Every row comes from one small tree of marks. The marks that hang from a mark follow it in brackets, in alphabetical order. Every link used is in the known rows. Which tree was each row made from?
Known rows:
gipun(doluz(vudosor(fupa nusak senukeg vilo) zagez)): -38 -40 -1 -5 56 11 -1 73 -8 -54 41 -25 20 8 -21 20 20 -8 -42 -9 -19 -93
 -14
meru(vudosor(fupa nusak(gipun) senukeg vilo(zagez))): -14 -40 -39 -7 13 -1 19 40 -18 9 24 -26 94 24 -27 13 -8 -43 -52 7 2 -35
 -48
buve(vudosor): -6 -13 -28 1 -10 -17 -1 26 17 47 5 21 10 -22 -5 46 25 -19 9 -7 34 23 -1
senukeg(vudosor(nusak(gipun(doluz)) vilo)): -20 2 34 -13 19 -12 30 30 -12 -11 -3 15 102 -7 -24 23 23 -38 -30 -11 5
 -33 -4
senukeg(vudosor): -17 -6 22 -5 29 -33 23 4 3 -39 -2 35 25 5 -3 34 14 -8 3 3 22 14 9
vudosor(fupa nusak): 7 -26 12 -5 24 -16 19 47 0 -26 18 7 23 -16 -4 22 6 -13 -19 -6 25 -41 -8
vudosor(fupa nusak(gipun(doluz)) senukeg vilo(zagez)): -6 -20 -30 -7 21 9 20 46 -20 -4 27 -32 101 17 -19 9 13 -41 -50 -1 -6 -48
 -42
zagez(nusak(vudosor) vilo): 28 -1 -35 6 -3 -25 2 35 9 20 8 2 20 1 -37 41 24 -13 -9 -17 28 -7 -11
zagez(vilo): 11 -7 26 -1 11 -32 -5 23 6 -4 22 16 -6 21 -4 32 32 -4 2 -13 17 -5 -13
doluz(vudosor(fupa nusak(gipun) senukeg) zagez): -59 -35 -38 -8 35 -7 13 53 2 -90 -1 -19 20 8 -24 43 8 -7 -36 -3 -4 -86
 -30
gipun(senukeg): -13 11 6 -3 -15 -3 -32 -9 5 9 8 8 5 7 -3 29 23 -9 20 -6 34 21 -17
vilo(zagez(nusak(vudosor(fupa)))): 23 -9 -104 2 17 5 25 18 12 -6 1 -19 22 -15 -38 31 13 -15 -32 8 8 5 -21
meru(vudosor(fupa senukeg vilo(zagez(nusak(gipun))))): -3 -26 -77 1 -22 -14 11 27 -12 66 25 -43 88 15 -34 32 7 -33 -29 8 -5 -20
 -57
senukeg(vudosor(fupa nusak(gipun) vilo)): -4 -23 -4 -15 36 -9 37 40 -11 -70 3 5 91 -12 -31 4 7 -32 -38 -6 13 -69
 -16
vudosor(fupa nusak senukeg vilo): 7 -50 -5 -4 21 -12 5 68 -20 -29 49 -7 74 7 -3 -4 -3 -25 -25 -12 33 -72
 -20
doluz(vudosor(fupa vilo)): -13 -30 -43 -9 36 2 -14 51 13 -46 27 -9 -20 -26 -6 7 17 -1 -17 9 -7 -59
 -7
gipun(doluz(vudosor zagez)): -57 8 5 -5 34 -1 -11 16 21 -16 -1 -2 -48 -3 -9 59 44 11 -8 1 -31 -16 2
senukeg(vudosor(fupa vilo(zagez))): 6 -25 -40 -10 67 5 37 7 -4 -89 22 1 36 14 -21 -5 19 -16 -35 10 -8 -14
 -23
nusak(gipun(doluz(zagez) senukeg) vudosor(fupa vilo)): -29 43 -50 -14 -3 40 -46 10 4 -17 10 -52 28 -8 -54 8 30 -13 -24 -6 -14
 -45 -21
vudosor(fupa nusak(gipun) senukeg vilo(zagez)): -3 -39 -62 -9 27 6 23 42 -18 -46 22 -25 98 22 -17 1 7 -38 -48 -3 9 -55
 -49
zagez(nusak(vudosor(fupa))): 17 -3 -65 1 -5 -15 7 40 12 17 6 -12 20 -32 -30 31 8 -10 -13 0 25 -19 -3
buve(vudosor(fupa nusak(gipun) senukeg)): -11 -37 -47 -1 -13 -19 20 63 -2 22 10 -4 77 -14 -19 36 -4 -38 -21 -9 48
 -36 -28
vilo(zagez): -7 -7 -34 -4 22 -4 14 -7 8 -16 -2 12 8 17 2 34 30 -10 -11 6 2 32 -22
loku(gipun(doluz(zagez))): -26 36 20 -3 12 20 -11 6 16 9 21 -10 19 14 -10 53 55 9 -3 -14 -4 -3 0

Write each row's tree:
-22 -22 -82 -14 38 48 -4 20 2 -81 0 -31 38 -2 -43 6 20 -30 -51 3 -6 -50
 -56 -> doluz(vudosor(fupa nusak(gipun(senukeg)) vilo(zagez)))
-32 55 -16 -9 -30 11 -40 -3 9 52 -18 -12 36 -17 -30 33 18 -23 -1 5 22 25
 -5 -> nusak(gipun(doluz senukeg) vudosor)
-31 -24 -4 -10 59 22 1 59 5 -66 25 -21 -8 -15 -30 23 34 -5 -44 -12 -34
 -87 -10 -> gipun(doluz(vudosor(fupa nusak vilo) zagez))
9 -36 13 -10 56 -10 35 46 -13 -84 23 15 64 -7 -23 -3 4 -24 -33 -10 19
 -61 -3 -> senukeg(vudosor(fupa nusak vilo))
11 -43 -63 6 -4 -14 12 32 -14 54 45 -33 59 21 -27 25 5 -25 -23 6 0 -10
 -45 -> meru(vudosor(fupa senukeg vilo(zagez(nusak))))
-18 -37 -2 -9 -12 -22 0 60 -17 40 31 -18 92 3 -18 15 -14 -38 -33 -1 20
 -63 -25 -> meru(vudosor(fupa nusak(gipun) senukeg vilo))
-31 8 23 -9 -35 -7 -18 1 -2 53 -14 4 56 3 -28 48 5 -34 -6 -6 34 12 -25 -> meru(vudosor(nusak(gipun(senukeg))))
-24 -7 20 -11 20 -28 43 16 -4 -47 -27 31 81 -2 -19 39 12 -31 -19 -7 25
 -19 -7 -> senukeg(vudosor(nusak(gipun)))
4 -10 10 -9 62 33 20 4 -19 -68 25 -11 67 17 -44 -4 19 -33 -45 -4 3 -11
 -33 -> gipun(doluz senukeg(vudosor(fupa nusak vilo(zagez))))
-6 -2 -73 3 -2 -22 3 43 -1 -31 15 -44 38 27 -59 44 21 -9 -25 -17 8 -65
 -37 -> doluz(zagez(nusak(gipun vudosor(fupa senukeg)) vilo))
-37 14 68 -6 39 8 7 -10 -10 -64 -3 9 33 28 -39 42 32 -15 -11 -24 11 -3
 -9 -> gipun(doluz(zagez) senukeg(vudosor(nusak)))
28 -19 -46 10 3 -32 -1 63 -5 12 38 -21 34 16 -35 27 2 -13 -14 -6 38 -37
 -23 -> zagez(nusak(vudosor(fupa senukeg)) vilo)
-14 -42 37 0 3 -34 9 57 -11 31 34 1 42 5 -5 31 -23 -23 -20 4 33 -24 -13 -> meru(vudosor(fupa nusak senukeg))
-11 6 -65 1 -3 -8 1 15 13 -13 -11 -7 17 -2 -39 55 33 -4 -8 -16 10 -14 -4 -> doluz(zagez(nusak(vudosor)))
-1 3 -76 -1 -19 -13 29 -9 6 25 -24 -9 55 4 -23 57 40 -21 -11 -3 -4 20
 -40 -> vilo(zagez(nusak(gipun)))
-29 -11 -2 -10 12 0 3 52 -19 -19 28 -36 79 17 -24 23 25 -23 -37 -19 -11
 -87 -26 -> vudosor(fupa nusak(gipun(doluz(zagez))) senukeg vilo)
-32 -47 -44 -10 22 -3 6 77 -8 -46 20 -16 66 -11 -16 12 -2 -26 -38 0 12
 -94 -28 -> doluz(vudosor(fupa nusak(gipun) senukeg vilo))
-29 -13 -78 5 7 -8 22 35 5 28 2 -40 34 -2 -24 57 23 -18 -28 18 -22 -16
 -45 -> vilo(zagez(nusak(gipun(doluz(vudosor(fupa senukeg))))))
15 6 -21 3 -30 -37 11 18 4 34 0 -5 45 8 -30 56 43 -15 3 -21 12 -16 -32 -> zagez(nusak(gipun) vilo)
0 -19 -2 -7 0 -15 -16 38 2 43 39 -9 11 -14 -9 11 6 -11 -12 7 2 -26 -6 -> meru(vudosor(fupa vilo))
-32 -35 20 1 36 -14 9 75 -1 -5 28 -6 14 -12 -1 34 -2 -15 -26 6 13 -49 -8 -> gipun(doluz(vudosor(fupa nusak senukeg)))
-38 -20 7 0 25 -20 -11 58 7 16 33 -12 -19 -10 9 35 7 -1 -7 20 -1 -27 -5 -> gipun(doluz(vudosor(fupa senukeg)))
10 -33 -34 -7 41 15 24 22 -9 -45 12 10 63 13 -13 9 27 -30 -38 -13 6 -17
 -26 -> vudosor(nusak vilo(zagez))
-49 -18 -39 -13 39 4 19 43 16 -94 -17 -15 -6 -13 -31 46 23 -2 -39 -7 -20
 -80 -23 -> doluz(vudosor(fupa nusak(gipun)) zagez)
8 -18 -99 -9 8 45 4 16 -3 -20 5 -26 81 -3 -52 8 22 -47 -42 -14 22 -18
 -57 -> buve(vudosor(fupa nusak(gipun(senukeg)) vilo(zagez)))
